What can hang from each mark
dodizod: nipon vita
zodu: nipon vita zufugu
zufugu: zodu
nipon: dodizod rizo zodu
pegos: dodizod
vita: dodizod zodu

Known rows, with every way that one mark hangs from another
zodu(nipon(dodizod rizo)): | -0.21 | -1.50 | -3.14 | +0.42 | -0.08 | +0.19 | -2.00 | +2.70 | -1.99 | +0.48 | -2.12 | +1.44 | -0.26 | +0.72 | +2.23 | +0.13 |
pegos(dodizod(nipon(zodu) vita)): | +0.76 | -1.33 | -2.46 | +0.39 | +1.08 | +0.11 | +0.51 | +0.85 | -0.87 | +1.70 | -2.56 | +1.76 | -0.38 | +0.97 | +3.29 | -0.34 |
zufugu(zodu(nipon(dodizod rizo) vita)): | -0.86 | -1.17 | -1.28 | +0.41 | -0.59 | +0.23 | -0.63 | +2.81 | -3.08 | -0.87 | -1.65 | +1.48 | -0.12 | +0.91 | +1.74 | -0.26 |
pegos(dodizod): | +0.52 | -0.90 | +0.86 | +0.39 | +1.01 | +0.24 | -0.31 | +1.93 | -2.16 | +1.92 | -1.64 | +1.83 | -0.49 | +0.49 | +2.83 | +0.50 |
zodu(nipon): | +0.13 | -1.22 | -0.60 | +0.64 | +0.62 | +0.47 | -1.28 | +1.94 | -2.39 | +0.87 | -1.56 | +1.42 | -0.36 | +0.13 | +2.39 | +0.05 |
zodu(nipon vita zufugu): | -0.59 | -1.25 | +0.43 | +0.77 | -0.25 | +0.26 | -0.40 | +2.18 | -3.70 | -0.24 | -1.22 | +1.27 | -0.31 | +0.22 | +1.72 | -0.36 |
zodu(vita zufugu): | -0.54 | -0.95 | +0.68 | +0.79 | -0.20 | +0.14 | -0.30 | +1.71 | -3.07 | -0.11 | -0.47 | +0.89 | -0.52 | +0.36 | +1.81 | -0.25 |
pegos(dodizod(nipon vita)): | +0.82 | -1.34 | -2.63 | +0.20 | +0.70 | +0.13 | +0.47 | +1.76 | -1.29 | +2.53 | -2.14 | +1.82 | -0.55 | +0.70 | +3.37 | -0.07 |
vita(dodizod(nipon) zodu(zufugu)): | -0.24 | -1.00 | -0.99 | -0.12 | -0.40 | +0.16 | +0.21 | +1.07 | -1.94 | +3.38 | -1.10 | -0.04 | -0.44 | -0.57 | +2.67 | -0.57 |
dodizod(nipon(rizo) vita): | +0.23 | -1.42 | -6.47 | +0.32 | +0.53 | +0.14 | -1.23 | +1.63 | -0.90 | +1.67 | -1.51 | +1.55 | -0.54 | +0.73 | +3.16 | -0.45 |
pegos(dodizod(nipon(rizo zodu(zufugu)) vita)): | +0.10 | -1.56 | -4.53 | +0.25 | +0.94 | -0.03 | +0.24 | +0.93 | -1.58 | +1.38 | -2.91 | +2.17 | -0.37 | +0.85 | +3.02 | -0.63 |
dodizod(nipon(rizo zodu)): | -0.01 | -1.07 | -5.33 | +0.24 | +0.82 | +0.12 | -1.18 | +0.84 | -1.14 | -0.48 | -1.47 | +1.43 | -0.35 | +0.78 | +2.63 | -0.35 |
zodu(nipon(dodizod) vita zufugu): | -0.63 | -1.44 | +0.65 | +0.61 | -1.11 | +0.09 | -0.27 | +2.73 | -3.21 | -0.86 | -1.72 | +0.74 | -0.26 | +0.51 | +1.43 | -0.31 |
pegos(dodizod(nipon(rizo) vita(zodu(zufugu)))): | -0.05 | -1.35 | -5.93 | -0.07 | +0.43 | +0.04 | -0.64 | +1.68 | -2.21 | +3.82 | -3.13 | +1.27 | -0.50 | -0.26 | +3.24 | -0.75 |
nipon(dodizod): | +0.22 | -1.13 | -0.26 | +0.50 | -0.12 | +0.11 | -1.07 | +2.13 | -1.30 | +0.23 | -1.29 | +0.37 | -0.53 | +0.57 | +2.23 | +0.29 |
pegos(dodizod(nipon(zodu))): | +0.60 | -1.04 | -1.32 | +0.19 | +0.83 | +0.12 | +0.44 | +1.04 | -1.46 | +0.35 | -2.10 | +1.68 | -0.35 | +0.69 | +2.88 | -0.01 |
vita(zodu(zufugu)): | -0.33 | -0.92 | -1.16 | +0.54 | +0.33 | +0.26 | -1.44 | +1.43 | -2.61 | +1.91 | -1.74 | -0.13 | -0.59 | -0.87 | +2.31 | -0.44 |

Rows
| -0.23 | -0.84 | -4.27 | -0.30 | +0.05 | +0.21 | -1.08 | +1.27 | -1.44 | +3.82 | -0.91 | +0.80 | -0.34 | +0.02 | +3.12 | -0.40 | | vita(dodizod(nipon(rizo)) zodu)
| -0.38 | -0.97 | -4.91 | +0.39 | +0.18 | +0.03 | -0.82 | +1.08 | -1.83 | -0.96 | -0.74 | +1.55 | -0.28 | +1.23 | +2.35 | -0.58 | | dodizod(nipon(rizo zodu(vita)))
| -0.34 | -1.27 | -4.58 | +0.34 | +0.44 | +0.05 | -0.60 | +0.77 | -1.71 | -0.97 | -1.68 | +1.21 | -0.42 | +0.43 | +2.28 | -0.61 | | dodizod(nipon(rizo zodu(zufugu)))
| -0.09 | -1.05 | -2.88 | +0.01 | +0.48 | +0.08 | -0.19 | +0.60 | -0.82 | +1.34 | -0.59 | +1.63 | -0.21 | +1.12 | +2.91 | -0.27 | | vita(dodizod(nipon(rizo zodu)))
| -0.78 | -1.09 | -1.63 | -0.10 | -0.81 | -0.09 | +0.63 | +1.67 | -2.43 | +1.46 | +0.01 | +1.59 | -0.32 | +0.95 | +2.31 | -0.47 | | zodu(vita(dodizod(nipon(rizo))) zufugu)
| -0.61 | -0.85 | +2.92 | +0.47 | -0.40 | +0.00 | +0.68 | +1.48 | -2.68 | +2.02 | +0.25 | +1.09 | -0.38 | +0.73 | +2.12 | -0.17 | | zodu(vita(dodizod) zufugu)
| -0.50 | -0.92 | +1.01 | +0.68 | +0.02 | +0.49 | +0.01 | +2.14 | -3.42 | -0.45 | -1.02 | +1.38 | -0.22 | +0.45 | +1.92 | -0.35 | | zufugu(zodu(nipon vita))
| +0.00 | -1.32 | -4.70 | +0.38 | +0.06 | +0.21 | -0.60 | +1.26 | -1.70 | +2.65 | -2.29 | -0.17 | -0.63 | -0.64 | +2.81 | -1.01 | | dodizod(nipon vita(zodu(zufugu)))
| -0.18 | -1.28 | +0.05 | +0.74 | -0.07 | -0.06 | -0.31 | +1.27 | -1.54 | -1.00 | -1.91 | +0.20 | -0.43 | +0.49 | +1.81 | -0.19 | | nipon(dodizod zodu(zufugu))
| -0.82 | -1.17 | -1.52 | +0.09 | +0.13 | +0.28 | -1.42 | +1.64 | -2.95 | +4.02 | -1.79 | +1.08 | -0.17 | -0.49 | +2.58 | -0.56 | | vita(dodizod zodu(nipon(rizo) zufugu))
| -0.58 | -1.03 | -2.71 | +0.57 | -0.08 | -0.11 | -1.45 | +1.64 | -1.74 | -0.98 | -1.16 | +1.12 | -0.22 | +1.58 | +2.01 | -0.20 | | nipon(dodizod rizo zodu(vita))
| +0.47 | -1.01 | -1.96 | +0.48 | +1.17 | +0.26 | -1.09 | +1.62 | -1.86 | +4.68 | -2.73 | +1.03 | -0.49 | -0.02 | +3.42 | -0.19 | | pegos(dodizod(vita(zodu)))
| -0.74 | -1.15 | -4.12 | +0.40 | -0.13 | -0.06 | -0.23 | +0.97 | -2.46 | -1.44 | -1.04 | +1.35 | -0.32 | +0.84 | +2.00 | -0.79 | | dodizod(nipon(rizo zodu(vita zufugu)))
| -0.53 | -0.82 | -2.81 | +0.74 | +0.74 | +0.07 | -1.45 | +1.07 | -2.21 | -0.25 | -0.66 | +1.68 | -0.25 | +1.27 | +2.34 | -0.32 | | nipon(rizo zodu(vita))
| +0.08 | -1.49 | -4.19 | +0.57 | +0.25 | +0.03 | -1.76 | +2.23 | -0.79 | +1.70 | -1.78 | +1.13 | -0.48 | +1.11 | +2.77 | -0.06 | | nipon(dodizod(vita) rizo)
| +0.26 | -1.21 | -0.74 | +0.21 | +0.51 | -0.01 | +1.00 | +0.93 | -2.07 | -0.04 | -2.36 | +1.44 | -0.41 | +0.28 | +2.44 | -0.23 | | pegos(dodizod(nipon(zodu(zufugu))))
| -0.46 | -0.59 | +3.54 | +0.35 | -0.08 | +0.23 | +1.10 | +1.44 | -2.44 | +1.73 | +0.39 | +1.28 | -0.27 | +0.88 | +2.32 | -0.11 | | zufugu(zodu(vita(dodizod)))
| -0.22 | -1.58 | +0.22 | +0.56 | -0.50 | +0.16 | -0.68 | +2.49 | -2.52 | -0.20 | -2.28 | +0.65 | -0.38 | +0.00 | +1.74 | -0.10 | | zodu(nipon(dodizod) zufugu)
| -0.08 | -0.95 | -3.80 | +0.06 | +0.51 | -0.06 | +0.01 | +1.38 | -2.28 | +0.05 | -1.61 | +2.33 | -0.20 | +1.40 | +2.72 | -0.23 | | pegos(dodizod(nipon(rizo zodu(vita))))
| -0.98 | -0.95 | +0.42 | +0.49 | +0.22 | -0.08 | -0.10 | +0.79 | -2.45 | +1.34 | -0.20 | +1.67 | -0.16 | +1.23 | +2.22 | -0.47 | | nipon(rizo zodu(vita(dodizod) zufugu))
| +0.52 | -1.36 | -5.06 | +0.07 | +0.81 | +0.11 | -0.39 | +1.95 | -1.31 | +2.69 | -2.30 | +2.46 | -0.48 | +0.93 | +3.43 | -0.14 | | pegos(dodizod(nipon(rizo) vita))
| -0.51 | -1.43 | -5.09 | +0.44 | -0.12 | -0.02 | -2.07 | +2.00 | -1.64 | +2.69 | -2.67 | -0.03 | -0.51 | -0.07 | +2.57 | -0.71 | | nipon(dodizod(vita(zodu(zufugu))) rizo)
